Known rows, with every step that occurs:
H -> M -> F:  0.01  2.21 -0.14 -0.64 -1.12 -3.28  0.19  0.29 -1.31  1.46 -1.89 -1.73 -2.68  1.64  1.73 -0.73 -1.14 -0.38 -3.77 -1.59  1.08
H -> P: -2.82  3.82 -0.15  0.57  0.47  0.15  0.55  1.36 -1.48 -0.01 -2.68 -2.74 -2.71  0.69 -2.15  0.43 -1.52  2.50 -1.26  0.13  1.36
M -> H -> P -> F:  2.33  3.72 -0.09  0.04 -0.64  1.69 -1.00  0.07 -2.02 -1.79 -1.40 -3.46  0.48 -1.72 -2.63  1.57 -0.44  0.69  2.26  1.71  1.77
Y -> H:  0.35  1.10 -0.17  1.36  0.81  0.03  1.08 -2.44 -1.44  0.40 -2.92  0.12  1.14  2.84  0.97  0.18 -1.08 -1.75 -3.36 -0.89 -0.85
M -> H -> P:  2.21  3.87  0.59  0.89 -2.02  1.21  0.49  0.19 -1.20 -1.82 -2.29 -2.99 -0.87 -1.46 -1.81  1.20 -1.90  1.50  1.66  0.08  1.99
Y -> F -> P -> H: -2.14  2.61  1.43 -1.17 -0.64  2.65  1.68 -2.40  0.51 -4.06 -1.13 -1.54  2.78  2.47 -2.15  0.68 -0.46 -1.98 -0.06  0.13 -1.46
P -> H -> M: -0.34  6.45  1.08  0.43  1.22  0.46  0.77  2.41 -0.99 -0.23  0.01 -3.33 -0.71  1.13 -1.37 -1.30 -1.53  1.81 -0.30  0.42  0.85
J -> P -> H -> M:  2.00  4.85  3.19  0.20 -0.61 -3.24 -0.82  1.45 -1.21 -1.35  0.84 -3.82  0.35 -0.71  0.88 -0.84 -1.23  1.08 -0.12  1.92 -0.05
P -> H -> M -> J -> Y -> F:  0.00  3.28  0.11  0.43  1.26  0.19  2.92  1.62 -0.60 -1.38  0.95 -0.70  1.07  1.06 -0.68  0.35 -0.05  2.80  0.17  2.96 -0.82
J -> M -> F:  0.54  0.65  2.12 -0.82 -0.23 -1.27  2.49 -2.98 -0.24  0.93 -1.91  0.44 -3.75 -1.17  0.78  1.62  0.81  2.83 -3.07 -0.22 -0.13
H -> M: -1.31  3.62 -0.33  1.01  0.45 -2.71 -0.11  1.58 -2.32  1.18 -1.82 -1.42 -2.70  1.60  1.10 -0.59 -1.70  0.20 -4.58 -0.85  0.96
Y -> J -> M: -0.21 -0.68  0.09  1.99  1.42 -0.56  4.66 -2.68 -1.59  2.86 -0.72  0.58 -1.62 -0.03  0.93  3.76  0.04  5.37 -3.86  0.36  0.67
M -> J -> Y:  0.78 -1.61  0.38  1.35  2.83 -1.12  4.72 -0.98 -0.91  2.86 -0.82  1.23 -1.44 -0.83  1.23  1.92  0.32  1.88 -1.55  2.65 -0.94
H -> M -> J -> Y -> F -> P: -1.23 -0.91 -0.54  0.27 -0.57 -2.86  1.40 -0.31 -1.99 -1.36 -0.15  0.85  0.28  1.49  1.05  0.71  0.10 -0.77 -2.53  1.69 -1.25
Y -> J -> M -> H:  2.83 -0.37  0.45  2.05 -0.53  0.20  4.61 -3.35 -1.51  1.45 -0.44  0.13 -0.53 -1.53  0.88  4.12 -0.29  5.07 -1.78  0.52  1.28
J -> Y -> H -> P -> F: -1.64  0.65  0.54  0.75  1.58 -1.31 -0.03  0.54 -2.58  0.85 -0.05  1.03  2.83  0.75 -0.88  3.34  1.79  0.52 -1.12  3.17 -1.01
M -> J -> Y -> F -> P: -0.46 -3.01  0.30  0.21  1.04 -0.44  4.20 -2.71 -0.48 -0.58 -0.66  1.86  1.03  0.55  0.57  2.35  0.89 -0.18 -1.17  2.76 -2.17
M -> F -> P:  0.11 -0.20  2.17 -2.32 -1.94 -0.55  1.02 -3.61  0.37  0.04 -2.00 -3.07 -0.69  0.87 -0.32 -0.17 -0.79 -3.68 -0.38 -2.30  0.37
M -> H:  3.76  2.95  1.14  1.30 -0.84  1.03  1.70 -1.48 -0.78  0.15 -2.05 -1.67 -0.58 -1.50  0.24  1.38 -1.75 -0.05  0.06 -0.52  1.34
J -> M: -0.87  2.17  2.02  0.88  1.44 -0.60  2.24 -1.88 -1.24  0.86 -1.72  0.93 -3.83 -1.17  0.11  1.77  0.23  3.34 -3.86  0.46 -0.33
F -> P: -1.73  1.35  2.39 -0.57 -0.33  0.37  0.20 -2.39 -0.90 -0.80 -1.87 -2.97 -0.18  0.97 -1.58 -0.13 -1.42 -3.93 -0.84 -1.68 -0.01
J -> Y -> H: -0.54 -0.03  1.72  1.86  1.34 -1.89  2.33 -0.67 -1.53  2.29 -0.40  2.39  1.78  0.86  1.27  3.14  0.76 -0.29 -3.03  1.46 -1.33

Rows:
-0.44  2.81  1.86 -1.02 -0.57  0.92  0.28 -0.84 -0.86 -3.21  0.16 -4.69  0.97  1.14 -2.79 -2.06 -1.51 -2.52  2.47 -0.07 -0.06 : F -> P -> H -> M -> J
-0.52  1.25  0.88 -1.71 -2.64 -3.03 -1.01 -0.89 -1.38 -0.50 -1.39 -2.85 -1.36  1.86  0.51 -1.22 -1.14 -3.01 -2.23 -2.20  0.82 : H -> M -> F -> P
-2.48  1.20  2.89 -0.22  0.32  0.36  2.74 -0.64 -0.13 -1.23  1.12  1.10  3.26  0.61 -1.27  3.34  1.16 -0.31 -0.51  2.31 -1.76 : J -> Y -> F -> P -> H
-1.04  0.76  1.01  1.83  0.32 -3.45  0.84  0.65 -2.47  1.75  0.01  2.39  1.63  1.50  1.77  2.34  0.53 -0.18 -3.92  1.28 -1.10 : J -> Y -> H -> M
 2.31 -0.50 -0.91  1.10 -1.22 -3.48 -0.41 -1.86 -2.41 -1.80 -1.70 -0.44  1.34  2.63  2.80 -1.32 -1.02 -1.66 -2.82  0.80 -1.40 : Y -> H -> M -> J -> P
 0.63  3.76  0.74  0.67  1.87 -0.21  2.53  2.13 -1.03 -0.06  1.02 -1.76  0.00  0.23 -1.07 -0.38 -0.54  2.74  0.79  2.62  0.02 : P -> H -> M -> J -> Y
-2.61  3.74 -1.01 -0.58  2.23  0.73 -1.50  1.31 -2.41  0.14 -1.94 -3.42 -0.99  0.32 -3.06  0.94  0.24  1.29 -0.41  2.16  1.08 : H -> P -> F
 2.27  1.51  1.01  1.35 -0.21 -2.56  2.32 -0.12 -1.61  1.06  1.71 -3.16  1.83  0.20  1.58  1.65 -1.23  3.50 -0.88  1.50  0.99 : Y -> J -> P -> H -> M
 0.90  4.47  0.02  0.47  1.69  0.77  1.96  1.49 -0.90 -0.75 -0.14 -3.17 -0.78  0.93 -1.21 -1.77 -1.35  2.08  0.67  1.41  0.38 : P -> H -> M -> J
-1.26  1.98 -1.50  0.15  0.92  0.61 -1.66 -1.02 -2.52 -1.50 -2.45 -1.72  2.13  2.61 -1.81  0.49  0.17 -0.86 -0.85  1.34 -0.41 : Y -> H -> P -> F
-1.14  3.87  3.24 -1.08  0.10  2.34  0.69 -1.32 -0.14 -2.15 -0.08 -4.52  1.37  0.58 -3.37 -0.80 -1.34 -2.68  2.34 -0.72  0.01 : F -> P -> H
 0.59  5.13  1.21 -0.85 -0.07 -0.18  1.14  1.49 -0.25 -0.22 -0.02 -3.70 -0.61  1.15 -0.97 -1.23 -1.13  1.30  0.32 -0.14  0.97 : P -> H -> M -> F
 2.16  0.53 -0.76 -0.03  0.60 -4.04 -1.08  0.02 -2.99 -0.24 -0.39 -2.05 -0.91  0.15  2.14 -0.96 -0.22 -0.35 -2.28  2.65 -0.48 : H -> M -> J -> P -> F
 1.69  0.25  0.06  1.84 -1.15  0.32  3.75 -2.24 -1.78  0.27 -0.49 -0.69 -0.74 -1.51 -0.51  4.12 -0.26  6.04 -0.66  0.96  1.61 : Y -> J -> M -> H -> P
 1.54  3.23  1.39  0.02 -0.67  0.86 -0.20 -1.37 -2.18 -2.38 -0.85 -1.16 -1.46 -3.05 -2.25  2.53  0.97  3.55  0.61  2.32  0.72 : J -> M -> H -> P -> F
-1.33  1.47  0.05 -1.20 -1.18  1.57  1.58 -2.13 -0.04 -5.04 -0.82 -1.59  2.57  2.82 -1.57 -0.48 -0.51 -1.61  0.08  0.73 -1.64 : Y -> F -> P -> H -> M -> J
 1.38 -2.55 -0.22  1.61  2.09 -1.07  4.07 -2.13 -1.34  1.54 -0.98  2.00  0.80  0.64  1.54  1.65  0.57  0.41 -1.48  2.63 -1.75 : M -> J -> Y -> H
-0.70 -0.29 -1.37  1.04  0.59 -3.11  2.35  0.61 -1.92  0.22 -0.56  1.69 -0.96  1.46  1.94  1.10  0.23  1.42 -3.76  2.19 -1.01 : H -> M -> J -> Y -> F
-0.71 -0.89  1.93 -0.06 -1.74 -3.73  0.15 -1.07 -1.75  0.21  0.26  1.09  2.71  1.61  1.24  1.89  0.89 -2.86 -2.13  0.34 -1.23 : J -> Y -> H -> M -> F -> P
 1.46  3.36  1.86  0.78 -1.83  0.47  1.06 -1.29 -1.59 -2.54 -1.54 -0.65 -2.62 -2.93 -1.62  2.13 -0.20  4.26  0.08  0.98  0.89 : J -> M -> H -> P
 0.47  1.09 -1.75  1.07  0.94 -2.32  1.39  0.45 -2.18  0.70 -2.02 -1.14 -2.87  1.42  1.41 -1.38 -1.44  0.72 -3.33  0.31  0.25 : H -> M -> J
 0.02 -2.35 -0.53  0.99  2.18 -0.61  5.05 -1.65 -0.47  1.14 -0.92  2.81  0.00  0.34  1.51  2.76  0.92  2.03 -2.52  3.30 -1.84 : M -> J -> Y -> F
 1.07 -0.26 -1.99  1.31 -0.14 -1.82  0.63 -1.74 -2.23 -1.01 -2.45  0.01  0.56  3.47  1.73 -1.25 -1.22 -1.44 -3.23 -0.13 -0.96 : Y -> H -> M -> J
